Each row was made from one path, in order. Every step used is in the known rows, and no mark comes twice. Write each row's path.
Known rows:
gukin/kogul/mufevi/lare/vobas: |  15 | -15 | -15 | -19 | -25 | -10 |  35 | -39 | -16 | -11 |  15 |  -9 |  30 |   8 | -57 |  66 |  -2 | -33 |   2 |  29 | -17 |  32 |   7 | -38 | -11 |
mufevi/lare/vobas: |  11 | -20 |   2 | -37 | -25 |  -2 |  64 |   6 | -22 | -15 |  15 | -25 |   7 |  30 | -62 |  54 |  -3 | -47 | -14 |  32 | -10 |  27 |   5 | -30 |  -8 |
nalet/kogul/mufevi/lare/gukin/puneb: |  46 | -14 |  46 | -40 |  -3 | -17 |  36 | -28 | -12 |  -4 |   0 | -11 | -23 |  -7 | -31 |  39 |   0 | -45 |  18 |  16 |  -2 | -12 |  18 | -44 |  17 |
mufevi/kogul/nalet/lare/gukin: |  -8 |  -5 |  38 | -57 |  -6 |  11 | -51 |  11 |  -9 | -26 |  -9 |   0 | -31 |   3 | -10 |   7 |  -4 | -21 |  21 |  -8 |   3 |  -6 | -32 |   9 |  34 |
kogul/nalet: | -26 |  18 | -14 | -30 |  -1 |   8 | -24 |   3 | -11 | -10 |  -3 | -22 | -23 |  37 | -22 |  -5 |   3 | -18 |   3 | -37 |  15 |  32 | -13 | -35 |  29 |
kogul/mufevi/lare/gukin: |  -2 |  -8 |  24 | -43 | -30 |  -8 |  -5 |  27 |  -1 | -41 |   9 |  19 | -32 |  -7 | -79 |  28 |  -2 | -35 |  38 |  24 | -23 |   3 |  -7 |  27 |  14 |
kogul/mufevi/lare/gukin/puneb/vobas/kofimi: |   4 |   0 |  48 | -44 |   4 |  -3 |  27 |  46 |   8 | -13 |  24 |  13 | -68 |  18 | -32 |   1 |  -4 | -24 | -46 |   0 |  14 | -18 |  36 | -30 |  41 |
kofimi/gukin/puneb/nadaf: |  19 |  -5 |  44 | -53 |  23 |  -7 | -19 |  59 | -36 | -18 |  20 | -77 | -44 |  40 | -49 |  67 |   9 | -26 |  -4 |   9 |  36 |   2 |  55 | -17 |  27 |
lare/vobas/kofimi/gukin: |  18 | -17 |  -1 | -13 | -14 |  -1 |   3 |  53 |  -6 | -29 |  34 | -17 | -42 |  35 |  31 |  10 |  -1 | -23 | -34 |  39 |   5 |  38 |  43 |  -3 | -18 |
puneb/gukin: | -33 |  11 |  34 |  15 |   3 |  -1 | -38 |  36 | -59 |  -9 |  -1 | -23 |  21 |   6 |  18 |  33 |   8 | -26 |  -2 |  20 |  15 |  27 | -11 |   7 |  20 |
nalet/lare/gukin/puneb/mufevi/kogul/vobas/kofimi: | -11 | -12 |  41 | -51 |  -3 |  11 |  13 |  34 |  -5 |   0 |  18 |  47 | -29 |   1 |  30 | -17 |   2 | -15 | -41 | -25 |   9 |  -3 | -17 | -50 |  60 |
kogul/vobas/kofimi/gukin/puneb: |  40 |  -7 |  31 | -16 |   0 | -11 |  21 |  22 | -13 |  -1 |  17 | -36 | -36 |  17 |  66 |  12 |  -1 | -31 | -28 |   2 |  13 |  16 |  54 | -58 |  19 |
vobas/kofimi/gukin/puneb: |  40 |  -8 |  26 | -11 |   6 | -14 |  15 |  18 | -11 |  -5 |  16 | -50 | -36 |  27 |  59 |  17 |   1 | -35 | -27 |  10 |  14 |  13 |  57 | -47 |   9 |
vobas/kofimi: | -40 | -13 |  10 | -25 |  13 |   5 |   6 |  48 |   6 | -28 |  25 |  10 | -28 |  31 | -23 |  -1 |  -3 | -22 | -41 | -11 |   3 |  20 |  10 | -21 |  35 |
vobas/kofimi/gukin: |   4 |  -5 |   3 | -11 |  -9 |  -3 | -14 |  80 |  -3 | -29 |  30 | -14 | -43 |  31 |  30 |   7 |   5 | -14 | -23 |  27 |   5 |  35 |  39 |   9 | -12 |
vobas/kofimi/gukin/lare: |  30 |  21 | -12 | -25 |  -1 | -21 | -50 |  26 | -48 | -29 |  29 | -72 | -56 |  30 |  25 |  28 |   2 | -10 |   1 |  20 |  16 |  42 |  40 |  10 |  14 |
kogul/nalet/lare/vobas/kofimi: | -19 | -22 |  27 | -41 |   0 |  17 |  -2 |   2 |  -1 |  -6 |  22 |   6 | -21 |  24 |   3 |  -3 | -12 | -12 | -44 |  -4 |   4 |  17 |   6 | -44 |  33 |
gukin/puneb/nalet/lare/vobas/kofimi: |   1 | -20 |  47 | -35 |  10 |  11 |  19 |  18 | -12 |  -3 |  23 |   0 | -21 |  26 |  11 |  10 |  -7 | -20 | -51 |   8 |  14 |  -1 |  24 | -45 |  31 |
lare/gukin/puneb/nalet: |  28 |  20 |  46 | -21 |  21 |  -7 |  24 |  64 | -33 | -18 |   2 | -26 | -42 |  36 | -15 |  22 |   9 | -45 |  -6 |   9 |  38 | -26 |  26 |   1 |  22 |
puneb/mufevi/kogul: | -13 |   6 | -30 | -22 |   9 |  -6 |  13 |  24 | -33 | -11 |  -2 |   8 |  15 |  44 | -26 |  19 |  28 | -39 | -17 | -15 |  25 |   3 | -46 | -26 |   7 |
kogul/mufevi/lare/vobas/kofimi/gukin: |  22 | -12 |  -1 | -12 | -30 |  -5 |   2 |  50 |  -5 | -21 |  38 |  -1 | -34 |  21 |  18 |  16 |   5 | -14 | -16 |  49 |  -7 |  38 |  46 |  -4 | -21 |
puneb/vobas/kofimi/gukin/kogul/nalet/guke: |  -7 |  32 |  -6 |  -6 |  33 |  -2 | -34 |  11 |  24 |  24 |  -3 |  -2 |  -1 |  35 |  25 |   4 |   6 |  17 | -26 |   8 |  13 |  15 | -18 | -17 |  16 |
puneb/gukin/kogul/vobas: | -20 |  14 |  11 |  -4 |  -2 |  -1 | -12 |   6 | -32 |  -1 |  -4 |   5 |  42 | -27 |  33 |  48 |   0 |  -8 |  -5 | -25 |   6 |  39 | -27 | -35 |  34 |
puneb/gukin/kogul/nalet/lare/vobas: |   5 |  -8 |  27 | -25 |  -5 |  11 | -29 | -52 | -37 |  11 |  -6 | -32 |  32 |   3 |  22 |  43 |  -9 | -12 |  -7 |   6 |  10 |  23 | -14 | -42 |   8 |
lare/vobas/kofimi: | -20 | -29 |   4 | -26 |   5 |   7 |  30 |  11 |   2 | -28 |  29 |   5 | -26 |  37 | -20 |   4 | -12 | -35 | -57 |   6 |   3 |  24 |  15 | -37 |  27 |

Which path is each row?
|  14 |   0 |  -5 |  -3 |   2 | -12 | -35 | -13 |   0 |  -9 |  11 | -38 |  23 |   0 |  53 |  63 |  -1 |  -3 | -12 |  17 |   2 |  33 |  11 |  -5 | -21 | | nalet/lare/vobas/kofimi/gukin/kogul
|  37 |   7 |  61 | -59 | -35 |  -7 |  67 |  54 | -29 |  36 |  15 |  20 | -10 |  -9 | -39 |  29 |  24 | -11 |  10 |  22 |   2 |  -9 | -11 | -29 | -17 | | nalet/kogul/vobas/kofimi/gukin/puneb/mufevi/lare
|  -4 |   0 |  18 | -26 |  13 | -11 | -51 | -33 |   1 | -25 | -13 | -28 |  25 | -20 |  -4 |  67 |  -9 | -15 |  21 |  -9 |  -3 |   5 | -28 |  15 |   6 | | nalet/lare/gukin/kogul
|  11 |  12 | -28 |   7 |   7 | -21 | -32 |  -2 |  -6 | -21 |   1 | -53 |  27 |   7 |  30 |  72 |   5 | -14 |   7 |   8 |   5 |  40 |   8 |   5 | -29 | | kofimi/gukin/kogul
|  10 |  16 | -13 |  -2 |  10 | -17 | -23 |  18 |   5 | -18 |  11 | -38 |  -2 |  11 |  34 |  57 |   4 |  -8 | -22 |   9 |  14 |  27 |  18 |   4 | -18 | | puneb/vobas/kofimi/gukin/kogul
|  49 |  -8 | -22 | -24 |  -7 | -15 |  -1 | -30 | -51 | -30 |  20 | -73 | -26 |  37 |  -3 |  46 | -10 | -38 | -12 |  33 |  15 |  43 |  32 | -21 |  -7 | | kofimi/gukin/lare/vobas
|  16 |  25 |  34 |  -3 |  31 |  -9 |   5 |  50 |  -1 |  18 |  -1 |  19 |   5 |  29 | -21 |  19 |  15 |  -6 |   1 |  40 |   8 | -21 |   0 |  -5 |  22 | | kogul/mufevi/lare/gukin/puneb/nalet/guke
| -14 |  20 |   4 |  -3 | -31 | -16 | -13 |   8 | -21 |   5 |   9 |   2 |  46 | -21 | -42 |  72 |  18 |  -4 |  39 |  25 | -25 |  28 |  -5 |  -5 |   0 | | puneb/gukin/kogul/mufevi/lare
|   3 |   8 | -21 |   5 |   6 | -18 | -30 |   4 |   5 | -19 |  12 | -38 |  12 |   8 |  43 |  57 |   4 | -10 | -10 |   9 |   3 |  39 |  13 |   4 | -18 | | vobas/kofimi/gukin/kogul
|   6 |  -4 |   8 | -18 | -17 |   2 |  -4 |  87 |  -5 | -23 |  32 |   8 | -43 |  17 |  41 |   0 |   4 |  -6 | -26 |  16 |   4 |  39 |  33 |  -7 |   2 | | kogul/vobas/kofimi/gukin
|  47 |   5 |  51 | -46 |  22 |  -3 |  70 |  40 | -37 |  10 |   0 |  21 | -13 |   9 | -71 |  57 |  27 | -25 |   7 |  39 |  32 | -22 |  -4 | -30 | -15 | | mufevi/lare/gukin/puneb/nalet/kogul
|  -8 |  29 |   6 | -20 |  17 |  -5 | -28 | -13 |  16 |  29 | -14 |   9 |  18 |  18 | -14 |   8 |   8 |   7 |  11 |   7 |   0 |   2 | -55 |  -2 |  13 | | puneb/mufevi/lare/gukin/kogul/nalet/guke
|  -6 |   1 | -10 | -15 |  14 | -18 | -27 | -35 |   6 | -39 |  -8 | -32 |  12 |  -3 | -16 |  61 |  -9 | -35 |  12 |  -7 |   0 |  16 | -23 |  15 |   5 | | lare/gukin/kogul
|  -6 |  27 | -26 | -14 |  -6 |  -3 | -46 | -18 |   3 |  -1 |   4 | -37 | -14 |  22 |  44 |  13 |   5 |  -3 |   1 | -21 |  13 |  43 |  -3 | -20 |   7 | | vobas/kofimi/gukin/kogul/nalet
|  -5 |   0 |  40 | -38 |  24 |   0 |  33 |  53 |   2 | -13 |  20 |  -7 | -61 |  36 | -15 |   1 |  -5 | -27 | -69 | -16 |  28 | -12 |  36 | -43 |  42 | | gukin/puneb/vobas/kofimi
|   1 |   3 |  64 | -57 |  15 |   7 |   4 |  40 |   5 |  -5 |  14 |  -2 | -75 |  22 |   0 | -13 |  -9 | -15 | -54 | -19 |  28 | -23 |  25 | -36 |  51 | | kogul/nalet/lare/gukin/puneb/vobas/kofimi
|  -3 | -17 |  -2 | -32 |   6 |  -2 |  10 | -10 | -19 | -28 |  33 | -23 | -39 |  37 | -11 |  10 | -13 | -31 | -48 |   8 |   9 |  30 |  21 | -33 |  35 | | gukin/lare/vobas/kofimi
|  27 |  11 |  56 | -53 | -41 |  -8 |  54 |  64 | -26 |  27 |  17 |   5 | -16 |  -2 | -27 |  21 |  18 | -15 |   8 |  13 |  -1 |  -6 |  -3 | -18 |  -7 | | kogul/vobas/kofimi/gukin/puneb/mufevi/lare
|  -3 |  -9 |  34 | -55 | -26 |  -5 |  17 |  51 |  -3 | -41 |   7 |  -4 | -41 |   6 | -72 |  31 |  -3 | -46 |  24 |  25 | -16 |   0 | -14 |  36 |  12 | | mufevi/lare/gukin
|   6 | -17 |   7 | -41 |  -4 |  14 |  -5 | -33 | -27 |   0 |  -1 | -21 |  16 |  27 |   1 |  30 |  -4 | -22 | -18 |  -1 |  10 |  21 | -13 | -57 |  14 | | mufevi/kogul/nalet/lare/vobas
|   5 |  20 |   4 | -20 | -31 | -16 |   3 |  37 |   0 |   0 |  21 |   9 |   7 |  -9 | -45 |  60 |  17 |   2 |  17 |  27 | -18 |  19 |  20 |  -5 |  -9 | | puneb/vobas/kofimi/gukin/kogul/mufevi/lare
|   4 |   6 |  -4 |  -3 |  21 |  -4 | -11 |  -1 | -26 |  -8 |   6 |  66 |  19 |  -3 | -91 |  39 |  23 |   6 |  25 |  11 |  13 |   7 |   3 | -44 |  -7 | | puneb/nalet/kogul/mufevi
|  14 |   0 |  -9 | -28 |   9 | -11 |  21 |  -3 | -30 |  -7 |  -6 |  -4 |  -3 |  36 |  -2 |  14 |  21 | -53 | -16 | -11 |  27 | -11 | -35 | -35 |  17 | | lare/gukin/puneb/mufevi/kogul
|  -8 |  -7 |  54 | -61 |  -6 |  12 | -55 |  12 |  -7 | -26 |  -9 |  -2 | -37 |  -4 | -24 |   4 | -11 | -15 |  27 | -11 |   1 |  -8 | -25 |  15 |  30 | | kogul/nalet/lare/gukin
|   5 |  -4 |  47 | -62 | -30 |  -6 |  16 |  46 | -13 | -28 |   4 |  12 | -42 |   0 | -85 |  17 |   1 | -40 |  30 |  19 |  -7 | -17 | -32 |  42 |   0 | | puneb/mufevi/lare/gukin
|  31 | -17 |  66 | -43 |  13 |  -8 |  -5 | -19 | -16 | -10 |  -9 | -40 | -24 |   0 |  12 |  27 | -12 | -41 |   5 |  -9 |   8 | -20 |  17 | -37 |  33 | | nalet/lare/gukin/puneb
|  22 |   7 |  -8 |  -9 | -13 | -18 |  -5 |  -4 |  -3 |  -2 |  15 | -30 |  15 |   2 |  27 |  58 |   7 | -11 |  -7 |  24 |   2 |  28 |   2 |   6 | -35 | | puneb/mufevi/lare/vobas/kofimi/gukin/kogul
|  -1 |   6 |   0 | -26 |  -5 | -19 |  -8 | -17 |   6 | -28 |  -4 | -32 |  15 | -10 | -28 |  73 |  -2 | -33 |  22 |   8 | -11 |  15 | -24 |  23 |  -1 | | mufevi/lare/gukin/kogul
| -25 |  21 | -46 | -26 |   0 |   7 | -15 |   0 | -14 |  -9 |  -3 | -20 | -11 |  52 |   7 |   1 |  18 | -29 | -10 | -32 |  19 |  36 | -26 | -47 |  37 | | mufevi/kogul/nalet
| -12 | -18 |  -1 | -23 | -14 |  -1 |  27 | -10 |   7 | -13 |  32 |  13 |  -3 |  14 | -24 |  28 |  -5 | -22 | -35 |  18 | -14 |  28 |  13 | -35 |  18 | | gukin/kogul/mufevi/lare/vobas/kofimi
